What can hang from each mark:
B: L S
K: M S V
S: E F J
L: B E
E: S
F: M S V
M: B E K
V: F

Each row was made from one small tree. The marks that hang from a mark follow it in brackets, in alphabetical order. Every link used is in the known rows. Write each row's tree.
Known rows:
B(L(E) S(J)): [-3.17  3.73 -0.11 -0.16 -1.18 -0.20  6.28 -1.32 -3.07 -4.04  1.94 -1.26
  2.74 -0.65 -0.53  2.36  3.40  1.10  1.17  1.56 -2.92  5.08  2.85  1.70
 -2.17]
K(M S): [-1.37  0.46  0.20 -4.35  0.24 -0.97 -0.91 -0.01 -0.49 -3.70  2.64  1.06
 -1.82 -1.01 -6.75 -1.54 -3.62 -1.71  1.51  1.45  0.59  2.30  2.05  1.68
 -2.69]
K(M(B E) S(F J)): [-2.17 -2.22  1.41 -5.08 -1.05 -1.63 -0.58 -3.71 -0.55 -4.47  2.19  1.03
 -0.69 -3.45 -6.01  0.24 -3.84  0.00  1.94  1.33  2.58  5.07  2.34  1.64
  2.25]
L(B(S)): [-1.17  3.33 -0.87 -0.96 -0.63  1.42  4.18 -1.82 -0.28 -3.54  2.43 -1.01
  0.84 -0.26 -0.41  0.47  1.40  0.02  1.20  0.33 -1.83  1.36  2.95 -0.06
 -3.99]
L(B): [-0.99  4.08 -1.65 -1.39  1.11  0.79  2.44 -2.31 -0.92 -3.34  2.99 -1.57
  1.48 -0.40 -0.63 -1.34 -0.88 -0.21  0.62  0.39 -1.75  1.26  2.39  0.34
 -4.11]
M(B(S(F)) E K(V)): [-0.48 -3.04 -2.19 -5.42 -1.23  1.87  3.72 -0.84 -3.12 -4.36 -2.23 -2.19
 -0.55 -5.56 -0.79  0.25  0.16  3.27  1.26 -0.13  0.94  0.78  4.30 -1.12
  2.37]
K(M(B)): [-1.49 -0.89 -0.01 -5.87 -0.86 -2.05  0.65 -1.94 -2.83 -3.53  4.17 -0.11
 -0.52 -2.88 -5.01 -2.63 -1.99 -0.57  0.22  1.36  0.95  0.38  2.33  0.61
 -1.26]
K(M(B E) V): [-0.84 -2.68 -1.19 -6.37 -0.78 -0.41  1.65  0.28 -2.54 -3.41  3.18  0.02
  0.56 -4.55 -3.60 -4.02 -0.85  2.10 -0.06  0.72  2.16 -1.09  1.87 -0.17
  2.17]
V(F): [-1.83  0.30 -2.55 -3.29  0.36  0.06  4.51 -2.11 -2.61 -2.71  1.29 -0.02
  0.98  1.34 -3.95 -3.57  0.53  0.00  0.36  2.40  1.85 -0.87  1.84  1.37
 -1.79]
V(F(S)): [-2.28  0.56 -1.92 -2.58  1.73  0.62  5.38 -1.72 -3.48 -2.90  0.57  0.11
  1.11  1.78 -4.82 -2.70  0.27  0.19  0.47  1.14  1.89  1.57  2.01  1.01
 -1.48]
V(F(M(K) S(J))): [-3.43 -0.41 -3.61 -3.09  0.38 -0.89  4.78  0.36 -3.97 -4.03  0.10 -0.04
 -0.28  0.87 -6.70 -1.18 -0.28  0.01  0.80  0.60  1.73  2.11  2.30  0.69
 -2.55]
M(E): [-0.14  0.44 -0.08 -3.85 -0.19  0.16  1.73 -2.07 -1.76 -3.98  1.46 -1.24
  1.33 -1.46 -0.49 -0.60 -1.41  1.05  0.32  1.56  1.41  1.65  1.78  1.12
 -0.60]
B(L): [-0.38  4.23 -1.06 -2.53  1.67  0.34  2.14 -2.01 -2.90 -3.45  2.69 -2.13
  2.35 -1.03 -2.15 -1.98 -1.02  0.24  0.65  1.61 -1.74  1.71  1.98  1.91
 -1.53]
E(S(F J)): [-2.46 -1.29 -1.97 -1.04 -1.25  0.12  3.25 -3.86 -3.06 -4.81 -0.18  1.08
 -2.01  1.55 -1.07  0.10 -1.03 -0.47  2.48  0.58 -0.66  2.77  2.80  3.12
 -3.77]
K(S(E J)): [-1.60  0.88 -1.21 -2.02  1.71  0.18 -0.18 -0.13 -0.76 -4.11  1.11 -0.38
 -1.03  0.80 -1.52  0.61 -0.90 -1.14  1.67  2.23 -0.88  5.02  1.59  2.80
 -3.83]
S(E F J): [-1.33 -0.83 -3.14 -0.78  1.23  0.45  2.30 -5.31 -1.06 -3.43  1.04 -0.38
 -0.63  1.39  0.15 -0.37 -0.93 -0.67  0.56  2.88 -1.22  2.49  2.47  2.58
 -2.78]
S(E F(M(K)) J): [-1.35 -1.43 -4.51 -2.14 -0.53  0.43  1.35 -3.49 -1.12 -3.70  0.65 -0.43
 -1.82  0.22 -2.09  0.52 -1.98 -0.59  1.01  1.82 -1.38  1.71  3.31  1.92
 -3.38]
M(B(L) K(S(E) V)): [-0.40  1.35 -2.92 -4.95  2.09  1.94  0.09  1.54 -3.55 -3.40 -0.50 -3.02
  0.33 -4.69 -2.78 -1.47 -0.90  1.80  1.61 -0.40 -2.10  2.54  4.06  0.75
  0.40]
S(E F(M) J): [-1.17 -1.36 -3.44 -2.26 -0.89  0.92  1.68 -4.57 -0.72 -3.42  2.11  0.29
 -0.86  0.94 -1.53  0.11 -1.45 -0.57  1.06  2.33 -0.78  1.75  2.52  2.20
 -2.63]
S(F(V)): [-1.32  0.03 -2.42 -1.12  2.53  0.84  2.15 -4.26 -1.93 -3.44 -0.29 -1.67
  0.27  0.58 -1.25 -3.17 -3.78 -0.86  0.90  2.87 -0.25 -1.96  2.56  0.89
 -2.64]
M(B K(V)): [-1.39 -1.10 -4.42 -5.47  2.22  0.21  1.93  1.25 -5.06 -4.33 -1.06 -3.31
 -1.42 -4.28 -1.53 -3.11 -1.38  1.23  0.44  0.50 -0.73 -0.01  3.04 -0.71
 -1.99]
E(S): [-1.30  0.05 -0.94 -2.49 -1.77  0.82  2.35 -1.39 -3.19 -4.19  0.80  0.81
 -1.40  1.14 -1.23 -0.42 -0.21 -0.29  2.20 -0.19 -0.72  1.33  2.94  2.70
 -4.28]
L(B E(S(F))): [-2.34  4.40 -0.83  0.08 -2.45  2.98  4.60 -4.81 -1.39 -2.10  2.19  0.74
  3.10  0.52 -0.04  0.99 -0.21  1.14  1.81 -2.15 -3.65  3.54  4.98  1.26
 -3.34]
S(E J): [-1.88  0.06 -2.48 -1.13  1.09 -1.40  1.63 -1.18 -2.01 -3.97  2.14 -1.17
 -0.23  1.02  0.74 -0.02  1.17 -0.61  0.13  2.67 -1.41  3.07  1.59  2.57
 -4.55]
F(M(K) S(E J)): [-2.33  0.06 -3.32 -2.67  0.76 -0.30  1.69  1.79 -3.50 -4.71  0.38 -0.94
 -1.70 -0.13 -4.32  1.92 -1.57 -0.34  0.94 -0.73 -1.28  4.75  2.94  0.72
 -4.75]
V(F(M S)): [-2.13  0.08 -2.17 -4.09 -0.37  1.07  4.67 -0.93 -3.08 -2.96  1.65  0.88
  0.83  1.50 -6.53 -2.17 -0.27  0.21  0.89  0.60  2.37  0.84  2.05  0.64
 -1.24]

Which tree is each row?
[-1.32  2.53 -0.34 -0.38 -1.12  0.33  4.41 -1.08 -1.60 -3.79  2.32 -1.14
  1.49 -0.21 -0.32  2.33  4.16  0.62  1.27  1.86 -2.60  3.44  2.90  2.40
 -1.81] => B(L S(E J))
[-0.93 -3.17 -0.65 -5.95 -1.93  0.05  2.93  0.65 -2.10 -3.55  2.78  0.43
  0.05 -4.47 -3.32 -2.65  0.72  2.25  0.31  0.68  2.14 -1.10  2.30 -0.45
  2.19] => K(M(B(S) E) V)
[-1.60  4.87 -0.16 -1.64 -0.83  1.29  3.39 -2.39 -3.61 -2.76  2.47 -0.73
  3.58 -0.51 -1.44 -0.17  0.11  1.21  1.34 -0.27 -3.12  3.50  3.59  2.58
 -1.61] => B(L(E(S)))
[-2.51  4.90 -0.41 -0.22 -1.89  2.19  5.89 -2.40 -0.89 -2.42  2.79 -0.60
  3.25 -0.17  0.45  1.67  2.12  1.05  0.88 -0.60 -3.43  3.36  4.07 -0.23
 -3.93] => L(B(S) E)
[-1.74  0.42  0.17 -3.82 -0.62  0.56  4.01 -4.30 -3.38 -4.22  1.96 -1.68
  1.19 -2.65 -1.31  0.29  1.02  1.09  1.58  1.70 -0.41  3.46  2.66  0.96
  1.07] => M(B(L S(F J)))
[-0.99 -1.42 -4.29 -2.87  1.46  3.42  1.09  0.08 -0.21 -3.47  0.24  0.69
 -1.64  0.29 -2.17 -1.79 -1.84  0.50  2.00  1.74 -0.43  1.90  1.55  1.72
 -1.53] => K(S(E F(M) J) V)
[-2.28 -0.98 -3.02  1.06  2.15 -0.62  1.77 -3.95 -1.22 -3.53  0.22 -1.39
  0.48  1.41  0.72 -0.92 -0.95 -0.86  0.59  3.33 -1.30  0.46  2.64  2.36
 -3.18] => S(E F(V) J)
[-3.14 -2.24 -1.91 -2.41 -0.17 -1.60  1.78 -3.89 -2.44 -5.11  0.84 -1.54
  0.66 -1.57 -1.77 -0.62 -2.99  0.34  1.24  2.69  1.53  0.97  1.87  0.86
 -0.36] => S(F(M(B E) V) J)
[ 0.09 -1.67 -2.64 -3.83  0.73  3.01  0.06 -0.45  0.88 -2.08  1.68  2.04
 -1.84 -0.95 -5.39 -3.44 -2.80  0.03  1.51  0.98 -0.13 -0.33  2.95  1.51
 -0.21] => K(M S(E F) V)
[-3.55  0.61 -1.20  1.82  4.62 -1.74  2.32  1.23 -3.56 -4.44 -0.29 -2.36
  1.48  1.49 -0.26 -0.13 -0.06 -0.71  0.36  1.45 -1.12  2.95  2.06  1.38
 -4.43] => F(S(E J) V)
[-4.31  0.12 -1.70 -0.65  2.40 -2.19  2.02  2.40 -4.09 -5.49  0.64 -1.82
  0.55  0.54 -3.55 -0.12 -2.20 -0.75  1.03  1.00  0.23  2.06  1.26  0.17
 -4.54] => F(M S(J) V)
[-2.67  4.91 -0.48 -0.11 -2.47  2.05  4.31 -2.86 -1.93 -2.47  2.68  0.39
  3.29  0.34  0.19  1.13  0.78  1.08  1.57 -2.22 -3.67  3.86  4.59  1.25
 -4.22] => L(B E(S))
[ 0.34  3.14  0.22 -1.52 -1.64  2.43  3.89 -1.47 -1.02 -2.73  2.46 -0.87
  1.82 -0.37 -0.80  1.56  3.57  0.87  1.38  1.20 -2.62  1.69  3.69  1.98
 -1.06] => B(L S(E))
[-1.91 -2.52  1.40 -3.90 -2.56 -0.27  1.77 -4.29 -3.32 -4.74  0.56 -0.52
  1.57 -2.87  0.04  0.98 -0.37  2.08  2.05  0.09  2.01  3.10  3.16  1.78
  2.37] => M(B E(S(F(V) J)))
[-2.12  0.48 -1.27 -5.21 -3.50  1.20  5.04 -2.10 -2.96 -2.31  3.04  0.57
  2.59 -0.47 -5.44 -1.50  1.81  1.40  1.14  1.03  1.63 -0.02  3.02  0.73
  0.76] => V(F(M(B(L(E) S))))
[-2.59 -1.38 -2.04 -5.15 -2.85 -0.17  4.69 -1.56 -2.92 -3.38  2.46  0.56
  0.64 -0.09 -5.18 -1.67  1.70  0.60  1.19  1.91  2.75 -0.19  1.97  0.75
 -0.53] => V(F(M(B(S(J)))))
[-2.44 -2.51 -2.40 -3.53  0.28 -1.06  4.63  1.20 -2.47 -3.29  1.77  1.35
  0.79 -1.62 -5.86 -4.00  0.44  1.83 -0.21  0.73  3.16 -0.28  1.63  0.37
  1.50] => K(M(E) V(F(S(J))))
[ 0.15 -0.77 -1.13 -2.07 -1.70  3.33  4.25 -3.79 -0.13 -2.76  0.74  0.40
 -1.16  1.10 -0.37  0.91  1.47 -0.14  1.44  1.82 -1.15  0.16  3.72  1.19
 -2.33] => B(S(E F))
[-1.01 -1.39  1.26 -6.25 -2.09 -1.98  0.38 -2.33 -2.13 -3.62  4.02 -0.01
  0.65 -3.94 -4.50 -1.52 -1.85  0.60  0.19  0.94  2.18  1.02  2.51  0.58
  1.20] => K(M(B E))
[-2.07  4.00 -0.80 -1.71 -1.67  1.11  3.54 -3.17 -3.38 -3.17  2.55 -0.25
  3.14 -0.48 -2.24  0.36 -0.56  1.11  1.68 -0.09 -2.80  3.90  3.49  2.59
 -1.36] => B(L(E(S(F(M) J))))
[-1.84 -0.23 -3.90 -4.64 -1.41 -0.01  3.58 -0.32 -2.86 -3.05  1.02 -0.08
 -0.13  0.25 -6.22 -2.64 -0.48  0.00  0.81  1.34  1.68 -1.65  2.67  0.70
 -2.39] => V(F(M(K)))
[-2.56 -1.85  0.42 -3.98 -3.41 -1.42  0.12  0.40 -3.14 -4.78  1.91 -1.21
  1.83 -2.60 -2.04  0.34 -0.87  1.29  1.99  0.40  1.78 -0.65  2.73  0.84
 -0.30] => F(M(B E(S(J))) V)
[-1.76 -0.30 -1.23 -4.32 -1.22  1.10  4.49 -1.25 -2.67 -3.05  1.58  0.88
  1.65  0.76 -6.12 -1.34 -0.15  1.06  0.86  0.25  3.23  1.36  2.18  0.65
  0.44] => V(F(M(E) S))
[-2.71  0.70 -1.22 -1.83  1.89 -0.02  1.54  1.98 -3.56 -4.35  0.93 -1.59
  0.90  0.38 -4.11 -0.92 -2.90 -0.50  1.15  0.35  0.24  0.27  2.01 -0.19
 -3.81] => F(M S V)
[-3.14 -1.30 -1.83  0.22 -0.55 -0.65  2.92 -2.89 -3.16 -4.93 -0.78  0.37
 -1.21  1.57 -0.72 -0.30 -1.03 -0.61  2.49  0.86 -0.70  1.38  2.90  2.97
 -3.97] => E(S(F(V) J))
[-2.16 -1.54 -2.76 -3.02 -0.66 -0.48  2.51 -4.60 -1.76 -4.97  1.20 -0.29
 -0.77 -0.38 -2.42 -0.17 -3.26  0.02  1.12  2.51  1.13  2.46  1.36  1.37
 -1.42] => S(F(M(E)) J)
[-2.82  3.06 -0.63  0.04 -1.11  1.07  6.75 -4.19 -2.39 -3.66  1.24 -0.67
  2.42 -0.28 -0.91  2.11  1.87  1.14  1.55  1.67 -2.81  4.68  3.42  1.67
 -0.85] => B(L(E) S(F J))
[-2.58 -0.40 -2.46 -2.97 -0.57  0.40  4.51 -0.81 -2.73 -3.04  1.92  0.95
  0.88  1.92 -5.54 -1.05  1.10  0.24  0.77  0.83  1.81  2.01  2.12  1.44
 -1.50] => V(F(M S(E J)))
[-1.43 -0.20 -0.76 -3.19 -1.35 -0.88  0.02  1.01 -1.85 -4.19  1.77 -1.79
  1.85 -1.40 -2.39 -1.10 -2.29  0.43  0.96  1.68  1.38 -2.57  2.06  0.31
 -1.89] => F(M(E) V)
[-1.78  1.65  1.74 -5.52 -0.80 -0.49 -0.68 -1.31 -1.70 -3.08  3.85  0.46
  0.89 -3.28 -6.85 -0.84 -2.69 -0.23  1.67  0.42 -0.03  4.23  2.99  1.61
  0.57] => K(M(B(L(E))) S)
[-0.90 -1.39 -1.18 -4.07 -0.89  1.36  1.06 -4.43 -1.72 -3.46  1.11 -1.14
  1.16 -1.82 -2.50 -1.68 -3.96  0.59  1.45  1.69  1.40 -1.65  2.91  0.26
  0.71] => S(F(M(B E) V))
[-0.66 -1.58  2.03 -5.72 -3.45  0.71  1.31 -3.19 -3.33 -4.20  1.67 -0.21
  1.48 -3.22 -0.31  0.86  0.16  2.31  1.81 -0.70  1.95  3.08  3.18  1.51
  2.25] => M(B E(S))
[-1.86  1.64  0.85 -3.41 -1.14  1.73  4.20 -4.23 -3.42 -2.96  1.86 -1.75
  3.18 -2.77 -1.01  0.15  0.91  1.64  1.48  0.96 -1.26  2.21  3.94  0.46
  1.39] => M(B(L(E) S(F(V))))
[-1.31 -1.67 -1.90 -1.87 -2.70  1.65  4.30 -2.91 -0.40 -3.86  1.22  0.64
 -1.74  1.04 -1.02  2.12  1.73 -0.27  1.63  2.21 -0.80  1.51  3.05  1.29
 -2.90] => B(S(E F(M) J))
[-1.07 -0.11 -1.78 -2.77  0.26  1.77 -0.21 -2.53  0.12 -3.67  1.11  0.64
 -1.52  0.88 -3.15  0.78 -2.79 -0.99  2.31  1.92 -0.45  4.06  2.22  2.50
 -2.50] => K(S(E F(M) J))
[ 0.06 -0.16 -2.23 -0.63  1.46  2.34  1.08 -4.48 -0.37 -2.00  0.51 -1.04
  0.95  1.18 -0.04 -2.03 -1.86 -0.56  0.79  2.36 -1.36 -2.13  3.84  1.73
 -2.04] => S(E F(V))
